Each row was made from one small tree. Brackets hold a mark, then the marks that hang from it, in alphabetical order. Every link used is in the known rows. Write each row's tree.
Known rows:
{lesub {leso lubik} vadi}: [-2.096 -0.530  1.877 -2.180  0.716 -2.002 -1.051  0.510 -0.175  2.642
 -1.393 -2.911  1.860  1.217 -0.207 -3.539  3.410 -3.127 -1.960  1.519
  0.939 -1.576  0.726 -0.040]
{suzufi {divilur {lovar kemum} vadi} {kabi vukoz}}: [ 0.268  0.676 -0.865  0.479 -2.678 -3.236 -0.453  0.793 -2.056 -1.603
  0.819  2.664  0.899 -2.772  1.351  2.501 -1.534  2.759  4.742  0.196
  0.758  0.252 -0.228 -2.152]
{volubu lubik}: [-3.715 -1.197  2.043  1.667  3.137 -0.690  2.025  2.932 -1.316  1.440
 -1.732 -3.326  1.884  2.885 -0.863 -4.744  2.501  1.371 -1.607  0.240
 -1.462 -3.565  1.049  1.341]
{lesub {leso {kabi suzufi vukoz} lubik} vadi}: [ 0.294  0.254  1.975 -3.307  2.642  1.881 -1.827 -0.883  2.757  3.037
 -0.463 -1.094  1.936 -1.198  0.178 -0.590  1.577 -5.620 -2.057  0.644
 -0.037  0.044  2.328  2.911]
{leso {kabi {suzufi {divilur lovar}} vukoz} lubik}: [ 2.536  1.274 -0.275 -0.741  1.995  1.058 -1.094 -1.287  2.904  3.090
 -1.500  0.801  2.578 -1.323  0.548  2.354 -0.328 -2.884 -1.260  0.107
 -1.723  1.135 -1.220  1.852]
{lesub leso}: [-2.996  0.257  1.020 -1.186  1.399  0.560  1.748  0.757 -3.255  0.603
 -0.906 -3.755  0.848  3.598 -2.026 -4.716  0.873 -2.208 -1.371  1.837
  0.961 -1.461 -0.945 -0.190]
{viza {lovar kemum}}: [-4.665 -1.403  1.997  4.755 -1.612 -1.278  2.419  2.194  0.677 -0.389
 -0.097 -2.194  2.377  0.759 -3.661 -2.713 -0.038  0.538 -0.365 -0.729
  0.369 -3.360 -2.848 -0.211]
{vukoz {kabi {suzufi {divilur {lovar kemum} vadi}}}}: [ 0.516  0.461  0.476  4.170 -2.948 -2.214 -0.373  2.834 -0.897 -3.898
  1.021  1.162  1.682 -0.846  1.861  2.827 -0.573  0.229  0.916  0.370
 -2.285 -0.477  0.972 -0.415]
{kemum lovar}: [-2.418 -1.492  2.264  1.406  3.226 -0.285  1.224  2.187 -0.822  0.598
 -0.565 -2.146  2.357  2.526 -3.555 -7.179  2.082 -1.896  0.322  1.552
 -1.366 -1.147 -2.056 -1.903]
{suzufi {divilur {lovar viza} vadi}}: [-0.409  0.516 -1.444 -0.625 -1.308 -1.271 -1.066 -1.128 -0.969 -0.316
  0.077  1.224 -2.160  2.180  0.472 -1.071 -0.722  3.021 -0.370  0.196
  1.901  0.710 -0.663 -3.475]
{suzufi {divilur {lovar kemum viza} vadi} {kabi vukoz}}: [ 0.819  0.050 -2.228  0.537 -2.755 -3.070 -1.603 -1.085 -0.722 -1.735
  1.119  1.952 -1.361 -1.506  0.119  2.554 -1.675  4.667  2.938 -0.759
  2.687  0.042  0.170 -2.508]
{vukoz kabi}: [-3.376 -0.802  0.661  3.991  1.971 -1.307  0.397  3.344  0.485  2.085
 -1.165 -3.989  2.669  3.444 -1.446 -4.580  1.122 -0.596 -1.615  0.957
 -2.038 -3.794  0.478 -1.292]
{divilur vadi}: [-5.482  0.272  1.428  0.201  1.885  0.105 -0.565  1.933 -1.097  0.085
  0.306 -1.228  0.882  2.361 -1.679 -4.947  0.564  0.322  0.398  0.662
 -1.164 -2.337  1.462 -2.426]
{leso {kabi vukoz}}: [-2.447  0.555  0.262 -0.490  3.587  1.183  0.420  0.696  2.031  3.704
 -0.733 -1.434  2.459  1.163 -2.283 -4.302 -1.544 -2.463 -0.686  1.458
 -0.758 -1.952  0.001 -1.191]
{suzufi {divilur {lovar viza}} {kabi vukoz}}: [ 1.954 -1.110 -2.948 -0.530  0.172 -0.431  0.322 -2.114 -0.238  2.696
 -0.462  0.050 -2.388  0.327 -0.160  0.390 -0.491  4.024  1.171 -0.988
  2.620  0.671 -1.766 -0.997]
{leso {kabi {suzufi {divilur {lovar kemum}}} vukoz} lubik}: [ 2.389  0.913 -0.051  0.971 -0.105 -1.364 -0.545 -0.330  2.967  0.994
 -1.040  1.021  3.778 -2.893 -0.403  3.929 -0.935 -2.992 -0.890  0.419
 -1.270 -0.036 -0.966  1.790]
{lesub {leso {kabi {suzufi {divilur lovar}} vukoz} lubik} vadi}: [ 4.707  1.245  0.385 -4.340 -0.432  0.067 -1.309 -2.142  1.571  2.765
 -0.666  1.799  1.195 -2.578  3.184  3.010  0.261 -4.754 -1.052  1.318
  1.054  3.540 -0.440  1.850]
{vukoz {kabi {suzufi {divilur {lovar viza} vadi}}}}: [ 1.152  0.101 -1.152  2.620 -1.064  0.533 -1.785 -0.080  0.482 -1.719
  0.556  0.416 -1.914  1.943  1.749  1.357 -0.187  2.263 -1.575 -1.096
 -0.549  0.363  1.390 -0.488]
{kabi {suzufi {divilur {lovar kemum viza} vadi}} vukoz}: [-0.270  0.244  0.110  0.466 -3.233  0.417 -1.837 -1.104  0.541 -4.203
  2.379  1.110 -2.150 -0.581  0.158  2.558 -1.785  3.191  1.308 -1.499
  1.730  0.495  1.153 -0.486]
{nagir {divilur {lovar kemum viza}}}: [-1.472 -3.224 -1.029  2.447 -0.460 -2.882 -0.540  1.757 -0.036  0.046
  0.049  0.105 -1.169 -0.638 -4.354 -2.314 -0.260  0.703 -1.742  2.330
  3.528 -1.190 -0.020 -1.439]
{lesub {leso {kabi {suzufi divilur} vukoz} lubik} vadi}: [ 2.858  1.615  0.954 -5.387  1.731  1.149 -2.011 -2.798  3.123  2.991
 -1.408  0.343  0.735 -2.075  2.452  1.948  1.272 -5.412 -2.050  0.443
  0.115  2.086  1.810  2.623]
{kabi {suzufi {divilur {lovar kemum}}} vukoz}: [ 0.449 -0.569  0.935  0.952 -2.449  0.267  1.515  0.891 -0.231 -2.144
  1.270 -0.128  0.284 -1.655 -0.129  1.647 -1.114  0.436  1.778 -0.373
 -0.034  0.218 -1.328  0.930]
{leso {kabi suzufi}}: [-1.306 -1.260  0.347  0.461  5.037  3.285  2.533  0.971  1.304  2.566
 -0.899 -1.117  1.149  0.603 -3.204 -3.158  0.832 -4.045 -2.803  0.420
 -2.648 -1.493  0.952  1.910]

Write each row's tree:
[-1.981  0.817  1.038 -1.722  1.611  2.616 -0.029 -0.179 -0.229 -1.209
  0.418  0.495 -1.655  0.523  0.692 -1.024  1.362 -0.077  0.087 -1.225
 -2.181  0.139  2.110  0.640]  {kabi {suzufi {divilur vadi}}}
[ 0.129 -0.615 -0.471  1.108 -2.529 -0.623 -0.176 -0.604 -0.700 -4.033
  1.410  1.310 -2.319 -0.223 -0.639  2.001 -0.340  2.305 -0.352 -1.013
  1.066  0.202  0.733 -0.475]  {kabi {suzufi {divilur {lovar kemum viza} vadi}}}
[-0.472  1.184  1.337 -1.386 -1.097  2.409 -1.191 -0.026 -0.674 -2.013
  1.782  1.629 -1.045 -0.307  2.066  0.778 -1.312  1.322  2.546 -0.925
 -0.839  1.947  0.062 -0.154]  {kabi {suzufi {divilur lovar vadi}} vukoz}
[ 0.371  1.123 -1.154 -1.336 -0.794 -0.907 -0.959 -0.185 -1.974  0.746
  0.350  2.652 -0.352 -1.199  2.222  0.853 -1.002  2.967  4.273 -0.139
  0.334  1.472 -0.750 -2.103]  {suzufi {divilur lovar vadi} {kabi vukoz}}
[-0.237 -0.032 -1.119 -1.810  2.319  0.228  0.783 -0.779  0.059  3.020
 -1.103 -0.798 -0.544 -0.293  0.151 -0.927  0.669  1.750  1.957 -0.858
 -0.253 -0.622 -0.211 -0.185]  {suzufi divilur {kabi vukoz}}
[ 1.132 -1.078 -0.593 -0.674 -0.462  2.896  0.064 -2.002  1.000 -0.058
  0.800 -0.878 -3.151  1.244 -0.262  0.373 -0.713  2.447 -0.648 -1.605
  1.582  0.971 -1.083  0.775]  {kabi {suzufi {divilur {lovar viza}}} vukoz}
[ 3.071  2.903 -1.266 -3.503 -0.377  2.963 -2.053 -3.855 -0.740 -1.315
  0.680  2.215 -2.318  0.485  1.968  2.745 -3.048 -1.374 -1.321  0.483
  2.619  3.991  0.296  0.456]  {lesub {leso {kabi {suzufi {divilur {lovar viza} vadi}} vukoz}}}
[-1.206  0.052  1.300 -1.900  1.783  3.738  0.549 -0.601  1.334  0.384
  0.259 -1.637 -1.459  0.496  0.120 -1.016  0.325  0.084  0.161 -1.555
 -1.242 -0.104  0.622  1.778]  {kabi {suzufi divilur} vukoz}
[ 0.897 -0.251 -0.833  4.378 -3.076 -2.084 -1.432  0.805  0.401 -3.878
  1.095  0.504 -0.857  0.377  0.696  3.008 -0.587  2.134 -1.094 -0.612
 -0.217 -0.635  1.457 -0.568]  {vukoz {kabi {suzufi {divilur {lovar kemum viza} vadi}}}}
[ 1.580 -0.404 -1.608 -0.758  0.097 -0.746  1.406 -0.158 -1.461  2.822
 -0.499  0.623 -0.026 -0.868  0.776  0.185 -0.442  2.194  3.159 -0.031
  0.750  1.011 -2.487 -0.712]  {suzufi {divilur lovar} {kabi vukoz}}
[-0.009  0.683 -0.157 -1.318 -1.063  2.774 -2.143 -1.978  0.539 -2.046
  1.810  0.965 -3.411  0.907  0.948  1.045 -1.300  3.219  0.671 -1.829
  1.374  1.664  0.772 -0.440]  {kabi {suzufi {divilur {lovar viza} vadi}} vukoz}
[-2.377  1.649  1.740 -2.459  0.947  3.525 -1.780 -0.514  0.757 -1.647
  1.204  0.254 -1.580  0.338  1.515 -0.416 -0.183  0.781  1.491 -1.722
 -1.638  0.399  2.371  0.519]  {kabi {suzufi {divilur vadi}} vukoz}
[ 0.959 -1.005  0.143 -0.271  0.254  1.664  2.880  0.395 -1.417  0.274
 -0.014 -0.071 -0.935  0.269  0.198 -0.431  0.791 -0.346 -0.267 -0.114
 -1.087  0.952 -2.063  1.070]  {kabi {suzufi {divilur lovar}}}
[ 1.028  3.709  0.212 -3.633  3.071  1.176 -2.149 -2.577  0.147  0.442
 -2.177  0.788  1.685  0.192  1.392  2.200  1.212 -5.157 -3.158  0.705
 -1.746  1.639  1.985  2.442]  {lesub {leso {kabi {suzufi {divilur vadi}}} lubik}}
[ 0.703  0.100 -1.528  0.979 -1.951 -4.273  1.115  1.224 -3.227 -1.338
  0.016  3.146  0.837 -2.415  0.541  1.924  0.105  2.000  3.137  0.726
 -0.013  0.029 -0.661 -2.183]  {suzufi {divilur {lovar kemum} vadi} kabi}
[ 1.896 -1.479 -2.743  1.217 -1.892 -2.750  0.689 -1.041 -0.074  0.295
 -0.103  0.191 -1.094 -1.134 -1.258  2.011 -0.952  4.016  1.660 -0.729
  3.116 -0.450 -1.451 -1.139]  {suzufi {divilur {lovar kemum viza}} {kabi vukoz}}
[ 2.079 -1.708 -1.390  4.967 -2.228 -1.680  0.892  0.814  0.960 -2.096
 -0.031 -1.359 -0.486  0.648 -0.517  2.455  0.150  1.294 -2.187 -0.531
  0.070 -1.276 -0.246  0.713]  {vukoz {kabi {suzufi {divilur {lovar kemum viza}}}}}
[ 0.903 -1.437  0.472  1.564 -1.905 -0.698  3.362  1.359 -1.378 -1.931
  0.372  0.283  0.293 -1.348 -0.876  1.114  0.365 -0.427  0.279  0.162
 -0.872 -0.055 -1.547  1.058]  {kabi {suzufi {divilur {lovar kemum}}}}
[ 1.703 -1.026  0.043  4.775 -2.276 -2.020  1.895  2.825 -0.290 -1.892
  0.109 -0.851  1.894 -0.575  0.597  2.191  0.024 -0.478 -0.453  0.398
 -1.921 -1.021 -0.931  0.813]  {vukoz {kabi {suzufi {divilur {lovar kemum}}}}}
[ 3.391  0.086 -0.049 -5.143  1.839  1.741  2.153 -2.059  0.313  2.357
 -0.850  1.404 -1.374 -1.541  1.893 -0.039  1.130 -5.655 -2.240  1.405
  0.275  2.698  0.957  1.846]  {lesub {leso {kabi {suzufi divilur}}} vadi}
